Each row was made from one small tree. Brackets hold a mark, then the marks that hang from it, in the order of their numbers. Every link used is in the known rows. Write each row's tree.
Known rows
(J_183 (J_18 J_109 J_914) J_410 J_770): [-.01,.21,.07,.62,.46,-.37,.19,.00,.00,.09,-.24,-.61,-.01,.43,.32,-.37,-.01,.11,.21,.13,.33,-.50,.14,-.30,.28,-.19,-.12,.06,-.18]
(J_105 (J_552 J_770)): [.04,.00,-.11,-.07,-.10,-.21,-.03,-.07,.22,.01,.02,-.25,-.01,-.16,.31,.12,-.20,-.01,-.36,.12,-.08,.10,.40,.03,-.01,-.01,-.06,-.11,.08]
(J_914 J_18): [.03,.01,.13,.09,.21,-.29,.03,-.31,.12,-.01,.00,-.36,.01,-.29,.30,-.06,-.17,.04,.33,.02,.13,-.17,.01,.08,.15,.34,-.05,.06,.22]
(J_156 (J_105 J_552)): [.18,.00,.32,.04,.07,-.02,-.01,-.09,.02,.00,.05,-.36,-.06,-.11,-.01,.20,.21,-.01,-.28,.03,-.11,.02,-.13,.20,-.03,.17,-.03,-.03,.04]
(J_156 J_562): [.08,.08,-.06,.19,.12,.03,-.03,-.15,-.13,.11,.06,.21,-.02,-.19,-.31,-.11,.10,-.05,.09,-.05,.00,.17,-.04,.08,.02,.22,.04,-.01,.20]
(J_18 J_109 J_914): [.22,.14,-.15,.16,.12,.00,.10,.30,.04,.44,-.10,-.32,-.06,.10,-.24,-.14,-.07,.05,.28,.04,.13,-.13,.22,-.13,.20,-.25,.15,.07,.00]
(J_285 (J_183 J_410 (J_770 J_156))): [.02,-.08,.34,.54,.38,-.30,.12,-.15,.24,.02,-.14,-.30,.08,.32,.33,-.31,-.09,.01,.17,.24,.11,-.15,-.21,-.15,.00,.09,-.11,.01,.38]
(J_552 J_105 J_571 J_770): [-.03,-.28,-.26,-.48,-.47,-.31,-.13,.36,-.51,.10,.02,.35,.28,.01,.32,.21,-.58,.05,-.15,-.21,.13,.19,.52,-.13,-.14,-.45,-.25,.05,-.42]
(J_770 (J_156 J_105 J_562) J_552): [.08,.13,.22,-.23,.07,.41,-.01,.03,.01,-.01,.04,.45,-.16,.14,-.68,-.14,.50,-.08,.16,-.12,-.17,-.01,-.48,.20,.02,-.09,.33,.09,-.02]
(J_156 J_562 (J_571 (J_552 J_105))): [-.08,.07,-.32,.11,-.05,.09,-.09,-.05,.07,-.10,.14,.37,.03,-.37,-.46,-.04,.08,-.01,-.03,-.06,-.06,.28,-.12,.09,-.14,.19,.07,-.01,-.05]
(J_18 J_914): [.22,.11,-.14,.10,.19,-.04,.05,.12,.08,.21,-.06,-.22,-.04,-.10,-.03,.05,-.18,.07,.23,.03,.08,-.02,.12,-.07,.19,.11,.03,.06,.12]
(J_770 (J_156 J_562) (J_552 J_105 J_571)): [-.08,-.06,-.18,-.54,-.42,.37,-.14,.24,-.17,.15,.03,.76,-.03,.39,-.40,.05,.04,-.03,.15,-.32,-.08,-.06,.00,.00,-.02,-.28,.27,.07,-.25]
(J_770 J_156 (J_552 J_105 J_571)): [-.05,-.19,-.11,-.58,-.43,.22,-.10,.28,-.08,.20,-.02,.39,-.02,.52,-.14,.20,-.15,.00,.12,-.26,-.08,-.20,.10,-.06,.02,-.25,.17,.07,-.23]
(J_105 (J_552 (J_571 J_156) J_770)): [-.17,-.10,-.25,-.12,-.54,-.06,.07,.08,.17,-.03,-.02,-.05,.00,-.20,.55,.31,-.29,-.02,-.41,-.06,-.04,.10,.49,-.01,-.04,-.12,-.06,-.13,-.08]
(J_285 J_183): [.12,-.16,.22,.27,.24,-.20,.00,-.10,.20,.17,.00,-.39,.05,.00,.26,-.07,-.20,.00,.13,.29,.04,.09,-.08,-.05,-.03,.21,-.04,-.02,.54]
(J_105 (J_552 J_571 (J_770 (J_156 J_562)))): [-.09,.03,-.29,-.27,-.34,.12,-.04,.01,-.05,-.02,.02,.40,.05,-.11,.04,.22,-.11,-.03,-.25,-.09,-.15,.18,.26,.01,-.05,-.21,.02,-.13,-.14]
(J_105 (J_552 (J_571 (J_156 J_562)) J_770)): [-.19,-.01,-.31,-.09,-.52,.03,.04,.06,.10,-.05,.01,.19,-.02,-.29,.38,.22,-.16,-.04,-.39,-.09,-.05,.20,.42,.03,-.07,-.15,.01,-.14,-.09]
(J_285 (J_183 J_18 J_410 (J_770 J_156))): [-.04,-.03,.37,.53,.48,-.28,.09,-.23,.20,-.12,-.15,-.45,.06,.44,.48,-.27,-.05,.04,.19,.32,.18,-.27,-.27,-.22,.09,.10,-.22,-.02,.32]
(J_770 (J_156 J_562) J_552): [.00,.11,-.04,-.21,-.01,.34,-.02,.00,.14,.09,.01,.43,-.18,.21,-.53,-.15,.26,-.08,.22,-.08,-.16,-.07,-.22,.08,.10,.00,.33,.03,.13]
(J_105 (J_552 J_571 (J_770 J_156))): [-.06,-.05,-.24,-.30,-.36,.04,-.03,.03,.01,.00,-.01,.17,.06,-.02,.22,.31,-.23,.00,-.27,-.05,-.14,.09,.32,-.03,-.03,-.19,-.05,-.12,-.13]
(J_552 J_105 (J_571 (J_156 J_562)) J_770): [-.19,-.18,-.34,-.35,-.73,-.07,-.03,.42,-.33,-.02,.03,.61,.18,-.15,.28,.11,-.39,.00,-.24,-.31,.18,.26,.47,-.08,-.16,-.47,-.16,.02,-.43]
(J_770 J_156): [.12,-.02,.07,-.05,.01,.13,.01,-.05,.01,.08,-.02,.03,-.02,.17,-.26,.08,.00,-.02,.18,-.03,-.07,-.10,-.16,-.02,.13,.16,-.06,-.01,.16]
(J_156 (J_105 J_552) J_562 J_571): [.08,.35,-.02,.18,.15,.39,-.11,-.19,-.05,-.12,.15,.08,-.03,-.53,-.52,.09,.50,-.11,-.32,-.03,-.17,.32,-.40,.31,-.15,.24,.18,-.03,-.07]
(J_183 J_18 J_410 J_770): [-.09,.03,.22,.60,.43,-.50,.11,-.32,-.06,-.15,-.16,-.55,.03,.32,.53,-.21,-.07,.06,.05,.11,.24,-.41,.02,-.19,.18,.21,-.32,.02,.01]
(J_571 (J_156 J_105)): [.02,-.07,.30,.21,-.17,.05,.16,.08,.12,-.06,-.01,-.28,-.11,-.18,.10,.09,.16,-.05,-.10,-.08,.06,-.03,-.18,.12,.03,.19,-.08,.03,.08]
(J_18 J_109): [.11,-.07,.03,.19,.02,-.13,.06,.08,-.06,.39,-.04,-.35,-.03,.13,-.20,-.12,-.03,-.02,.12,.04,.06,-.13,.18,-.05,.09,-.08,.05,.01,.09]
(J_410 (J_183 J_18)): [.04,-.04,-.04,-.13,.37,-.01,-.09,-.28,-.26,.04,.09,-.54,-.05,.04,.27,.03,-.18,.04,.42,.07,.07,-.28,.15,-.08,.09,.43,-.10,-.04,.18]
(J_552 J_105 (J_770 (J_156 J_571))): [.06,-.02,-.24,-.43,-.25,-.01,-.17,.27,-.15,-.05,.04,.29,.20,.03,-.13,.04,-.28,.00,-.16,-.10,.05,.14,.17,-.06,-.07,-.30,-.18,.04,-.31]
(J_285 (J_183 J_18 J_410)): [.04,-.10,.28,.52,.43,-.35,.06,-.29,.17,-.02,-.03,-.63,.04,.17,.56,-.15,-.24,.03,.25,.30,.17,-.17,-.17,-.13,.07,.25,-.19,-.05,.43]
(J_156 J_105 J_562 J_571): [.12,.29,.02,.20,.26,.36,-.09,-.14,-.28,-.10,.13,.20,.03,-.58,-.67,-.02,.44,-.11,-.07,-.07,-.08,.34,-.53,.27,-.14,.24,.13,.07,-.07]
(J_571 (J_156 J_562) (J_552 J_105)): [-.21,-.19,-.06,.13,-.54,-.08,.16,.16,.40,-.17,.07,.32,-.11,-.07,.03,-.08,.03,.04,-.10,-.14,.06,.07,.09,.02,-.06,.07,-.05,-.05,.01]

Which tree is each row?
[-.18,-.17,-.19,-.31,-.57,.11,-.04,.29,.01,.17,.02,.30,-.08,.19,.13,.10,-.13,-.03,-.05,-.28,.04,-.07,.28,.02,-.05,-.17,.21,.06,-.18]  (J_770 (J_552 J_105 (J_571 (J_156 J_562))))
[-.04,-.04,-.01,-.25,.29,.08,-.04,-.08,-.03,.11,-.02,-.21,-.10,.28,.02,-.18,.00,.00,.34,.03,-.04,-.34,.14,-.06,.03,.18,.16,.06,.12]  (J_410 (J_183 (J_770 J_156 J_552)))
[-.03,-.22,-.24,-.62,-.54,-.06,-.12,.39,-.46,.04,.00,.62,.27,.19,.09,.22,-.49,.05,-.06,-.27,.07,.12,.34,-.15,-.10,-.53,-.23,.04,-.46]  (J_552 J_105 J_571 (J_770 J_156))
[-.03,-.10,.06,-.08,-.07,-.11,.14,.05,.08,-.27,.04,.51,.01,-.25,-.34,-.13,.09,.04,.05,.02,-.12,.28,-.16,.06,-.08,-.16,-.07,-.02,-.05]  (J_571 (J_552 (J_770 (J_156 J_105 J_562))))
[.02,.11,-.10,.01,.48,-.03,.01,.02,-.19,.17,-.06,-.61,-.06,.26,.19,-.22,-.05,.10,.43,.14,.20,-.41,.31,-.23,.16,.01,.01,.04,-.03]  (J_410 (J_183 (J_18 J_109 J_914) J_770))
[.08,.21,-.08,-.15,.07,.24,-.05,.04,-.23,-.20,.05,.47,.11,-.40,-.52,-.09,.16,-.08,-.06,-.04,-.07,.34,-.30,.11,-.09,-.19,.00,.03,-.19]  (J_552 (J_770 (J_156 J_105 J_562 J_571)))
[.11,.17,.07,.10,.13,.21,-.09,-.15,.05,-.08,.09,-.38,-.02,-.40,-.20,.28,.27,-.06,-.34,.03,-.16,.12,-.28,.24,-.10,.28,.07,-.02,-.05]  (J_156 (J_105 J_552) J_571)
[-.04,-.31,-.07,-.21,-.27,-.48,.04,.19,.11,-.10,.05,.17,.10,-.06,.15,-.03,-.37,.11,-.10,.02,.02,.16,.33,-.07,-.11,-.19,-.21,-.01,-.12]  (J_571 (J_552 J_105 J_770))
[-.04,.10,-.22,-.07,-.11,.33,-.06,-.02,.10,-.13,.08,.55,.02,-.09,-.64,-.02,.17,-.02,.10,-.12,-.12,.14,-.30,.05,-.03,.11,.06,-.02,-.06]  (J_770 (J_156 J_562 (J_571 (J_552 J_105))))
[-.04,-.07,.34,.67,.48,-.45,.12,-.16,.15,.08,-.16,-.68,.06,.42,.51,-.40,-.07,.04,.14,.37,.25,-.28,-.05,-.24,.06,-.05,-.14,-.01,.28]  (J_285 (J_183 (J_18 J_109) J_410 J_770))
[.10,-.01,.20,-.18,-.14,.29,-.01,-.02,-.08,-.02,.01,.12,-.02,.11,-.22,.30,.21,-.01,-.06,-.12,-.17,-.04,-.28,.10,.02,.01,-.02,-.03,-.08]  (J_770 (J_156 (J_105 (J_552 J_571))))
[.06,.10,.11,.02,-.06,.23,-.04,-.09,-.26,-.04,.09,.30,-.02,-.27,-.26,.16,.37,-.05,-.22,-.15,-.13,.25,-.20,.24,-.13,.04,.10,-.03,-.12]  (J_156 (J_105 (J_552 J_571)) J_562)
[-.07,.19,.05,.40,.49,-.34,.14,-.08,.20,-.05,-.22,-.53,-.11,.40,.48,-.29,-.05,.10,.19,.12,.23,-.50,.09,-.21,.27,-.02,.01,.10,-.10]  (J_183 (J_18 J_914) J_410 (J_770 J_552))
[.03,.06,.24,.62,.59,-.40,.11,-.13,.23,-.03,-.17,-.63,.05,.27,.63,-.30,-.17,.10,.22,.36,.27,-.22,-.08,-.25,.13,.05,-.16,.03,.31]  (J_285 (J_183 (J_18 J_914) J_410 J_770))
[.02,.12,-.15,-.15,-.15,.04,-.04,-.06,.18,-.06,.04,.18,-.02,-.07,-.04,.04,.02,-.04,-.30,.05,-.14,.13,.19,.06,.00,-.08,.01,-.12,.04]  (J_105 (J_552 (J_770 (J_156 J_562))))
[.13,.16,.24,.11,.10,.16,-.04,-.14,-.09,-.06,.11,.12,-.07,-.26,-.33,.02,.47,-.05,-.24,-.04,-.12,.20,-.26,.28,-.09,.13,.09,-.03,.02]  (J_156 (J_105 J_552) J_562)
[.01,.16,.02,.24,.17,.23,.02,-.14,-.05,-.24,.14,.32,-.01,-.63,-.69,-.05,.45,-.04,-.03,-.04,-.15,.39,-.55,.25,-.19,.22,.12,.03,-.07]  (J_156 J_105 J_562 (J_571 J_552))
[-.06,-.19,-.11,-.29,-.30,-.21,.03,.20,.10,-.18,.06,.61,.08,.03,-.18,-.11,-.15,.08,.00,-.05,-.04,.20,.13,-.05,-.10,-.28,-.14,-.02,-.16]  (J_571 (J_552 J_105 (J_770 (J_156 J_562))))
[-.16,-.25,-.14,-.33,-.58,.01,-.02,.32,.05,.21,-.01,.07,-.07,.25,.30,.19,-.25,-.01,-.07,-.24,.05,-.16,.34,-.03,-.02,-.15,.15,.07,-.17]  (J_770 (J_552 J_105 (J_571 J_156)))
[-.14,-.11,-.16,.04,-.48,.07,.06,-.03,.22,.07,-.01,-.23,-.08,-.05,.45,.40,-.15,-.02,-.30,-.09,-.07,-.06,.33,.02,.02,.15,.00,-.14,.06]  (J_105 (J_552 (J_571 J_156)))
[-.05,-.25,-.13,-.42,-.35,-.07,-.11,.23,-.13,.28,.01,.09,.00,.27,.15,.18,-.30,.02,.02,-.20,.00,-.12,.33,-.03,-.04,-.16,.15,.09,-.18]  (J_770 (J_552 J_105 J_571))
[.04,-.01,.10,.18,.15,.05,.06,-.10,.06,-.18,.08,-.15,.01,-.50,-.36,.12,.20,.00,-.04,.03,-.14,.21,-.42,.18,-.14,.27,.00,.04,-.05]  (J_156 J_105 (J_571 J_552))
[.01,-.05,.33,.28,.39,-.14,-.01,-.13,.17,-.06,-.12,-.36,.05,.40,.33,-.16,.04,.04,.10,.37,.12,-.13,-.23,-.20,.08,.07,-.17,-.02,.39]  (J_285 (J_183 J_18 (J_770 J_156)))
[.05,.08,-.12,-.15,-.02,.03,-.01,.04,-.14,-.07,.01,.48,.07,-.14,-.28,-.15,-.04,-.04,.05,-.02,-.03,.22,.02,-.01,.01,-.20,-.07,-.01,-.01]  (J_552 (J_770 (J_156 J_562)))
[-.09,.02,-.16,-.32,-.22,.41,-.02,.06,-.08,.14,-.01,.67,-.11,.19,-.44,.02,.14,-.07,.24,-.20,-.16,-.01,-.13,.03,.04,-.13,.33,.03,-.06]  (J_770 (J_156 J_562) (J_552 J_571))
[-.24,-.03,.09,.34,.24,-.38,.11,-.18,-.08,-.07,-.19,-.34,-.02,.40,.60,-.14,-.12,.05,.09,.02,.17,-.46,.12,-.19,.14,.01,-.07,.06,-.14]  (J_183 J_18 J_410 (J_770 (J_552 J_571)))
[.10,.10,-.03,-.18,.05,.12,-.03,.08,-.17,-.15,.02,.18,.12,-.31,-.30,.02,.01,-.05,-.07,.00,-.07,.22,-.22,.06,-.06,-.17,-.09,.04,-.17]  (J_552 (J_770 (J_156 J_105 J_571)))
[.09,-.07,.22,-.04,-.09,.05,-.01,-.04,-.16,.03,.04,-.16,.00,-.12,.05,.35,.12,.00,-.24,-.07,-.11,.07,-.07,.16,-.08,.09,-.02,-.03,-.09]  (J_156 (J_105 (J_552 J_571)))
[-.10,-.04,.16,-.02,.08,-.27,-.05,.17,-.01,.17,-.14,-.41,-.05,.70,.19,-.26,.10,.06,-.10,.13,.21,-.45,.30,-.20,.13,-.36,.02,.09,-.19]  (J_183 (J_18 J_109) (J_770 (J_552 J_105)))
[-.05,.10,.17,.24,-.25,.23,.12,-.01,.23,-.14,.06,.00,-.17,-.25,-.04,.04,.41,-.08,-.30,-.10,-.03,.10,-.17,.22,-.03,.17,.07,-.06,.07]  (J_571 (J_156 (J_105 J_552) J_562))
[-.07,-.09,-.31,-.07,-.13,-.19,-.05,.08,.13,-.13,.07,.05,.12,-.34,-.04,.07,-.28,.03,-.14,.03,-.03,.22,.14,-.01,-.14,.00,-.10,.00,-.13]  (J_156 (J_571 (J_552 J_105 J_770)))
[.14,.02,.14,.24,.42,-.13,.00,-.05,.21,.07,-.04,-.53,.00,.10,.39,-.05,-.18,.08,.27,.35,.16,-.04,-.10,-.17,.13,.12,-.06,-.01,.44]  (J_285 (J_183 (J_18 J_914)))
[.01,-.09,.34,.39,.43,-.33,.00,-.16,.15,-.02,-.10,-.53,.06,.26,.51,-.18,-.04,.05,.04,.42,.17,-.09,-.07,-.18,.05,.13,-.19,-.01,.44]  (J_285 (J_183 J_18 J_770))
[-.03,-.02,.16,.18,.29,.02,-.02,.00,.37,.08,-.10,-.19,.00,.22,.08,-.22,.06,-.03,.04,.31,-.03,-.05,-.22,-.08,-.04,.02,.16,.05,.38]  (J_285 (J_183 (J_770 (J_156 J_571) J_552)))
[-.02,.16,-.06,.12,.13,.14,.03,-.05,-.08,-.32,.14,.45,.06,-.76,-.60,-.12,.33,-.04,-.11,-.01,-.13,.52,-.43,.23,-.23,-.01,.08,.03,-.18]  (J_156 J_105 J_562 (J_571 (J_552 J_770)))
[.13,.18,.22,-.08,.02,.38,-.03,-.09,-.03,-.10,.06,.32,-.08,.03,-.55,.03,.48,-.06,-.08,-.10,-.17,.08,-.42,.19,.00,.07,.08,-.04,.01]  (J_770 (J_156 (J_105 J_552) J_562))
[.10,.09,-.17,-.15,.44,.06,-.06,-.13,-.18,.07,.06,-.53,-.08,.01,.24,.03,-.22,.09,.51,.07,.11,-.28,.19,-.13,.16,.33,-.03,-.01,.12]  (J_410 (J_183 (J_18 J_914)))
[-.07,-.10,-.26,-.19,-.31,-.14,-.03,.01,-.03,.04,.00,-.01,.07,-.19,.41,.30,-.33,.01,-.33,-.01,-.09,.14,.47,-.01,-.06,-.13,-.06,-.11,-.08]  (J_105 (J_552 J_571 J_770))
[.15,-.01,.13,-.22,.03,-.03,.02,.11,-.18,-.11,.00,.21,.09,-.12,-.19,-.03,-.01,-.01,-.03,-.01,-.04,.16,-.12,.04,-.01,-.24,-.14,.04,-.10]  (J_552 (J_770 (J_156 J_105)))
[.09,.31,.01,-.01,.07,.57,-.08,-.13,.00,-.16,.09,.29,-.04,-.20,-.69,.09,.52,-.10,-.14,-.08,-.21,.16,-.54,.23,-.05,.16,.16,-.03,-.07]  (J_770 (J_156 (J_105 J_552) J_562 J_571))
[-.16,-.02,-.20,.07,-.47,.16,.04,-.05,.17,.05,.02,.02,-.10,-.12,.27,.31,-.02,-.05,-.29,-.13,-.07,.03,.26,.06,-.01,.13,.07,-.14,.05]  (J_105 (J_552 (J_571 (J_156 J_562))))
[-.04,-.02,.02,.00,.47,-.14,-.07,-.26,-.26,-.02,.00,-.57,-.02,.17,.37,-.09,-.08,.06,.29,.13,.12,-.32,.21,-.15,.07,.34,-.15,.00,.12]  (J_410 (J_183 J_18 J_770))
[-.03,-.12,-.03,-.28,.21,-.13,-.11,.01,-.12,.17,.02,-.32,-.05,.28,.23,-.17,-.15,.03,.21,.00,.05,-.30,.37,-.07,-.05,.14,.10,.09,.01]  (J_410 (J_183 (J_770 (J_552 J_105))))
[-.02,.04,.09,-.36,-.15,.48,-.02,.11,-.24,.03,.01,.68,-.09,.09,-.59,.03,.36,-.07,.19,-.25,-.19,.04,-.40,.15,-.03,-.21,.33,.09,-.19]  (J_770 (J_156 J_105 J_562) (J_552 J_571))
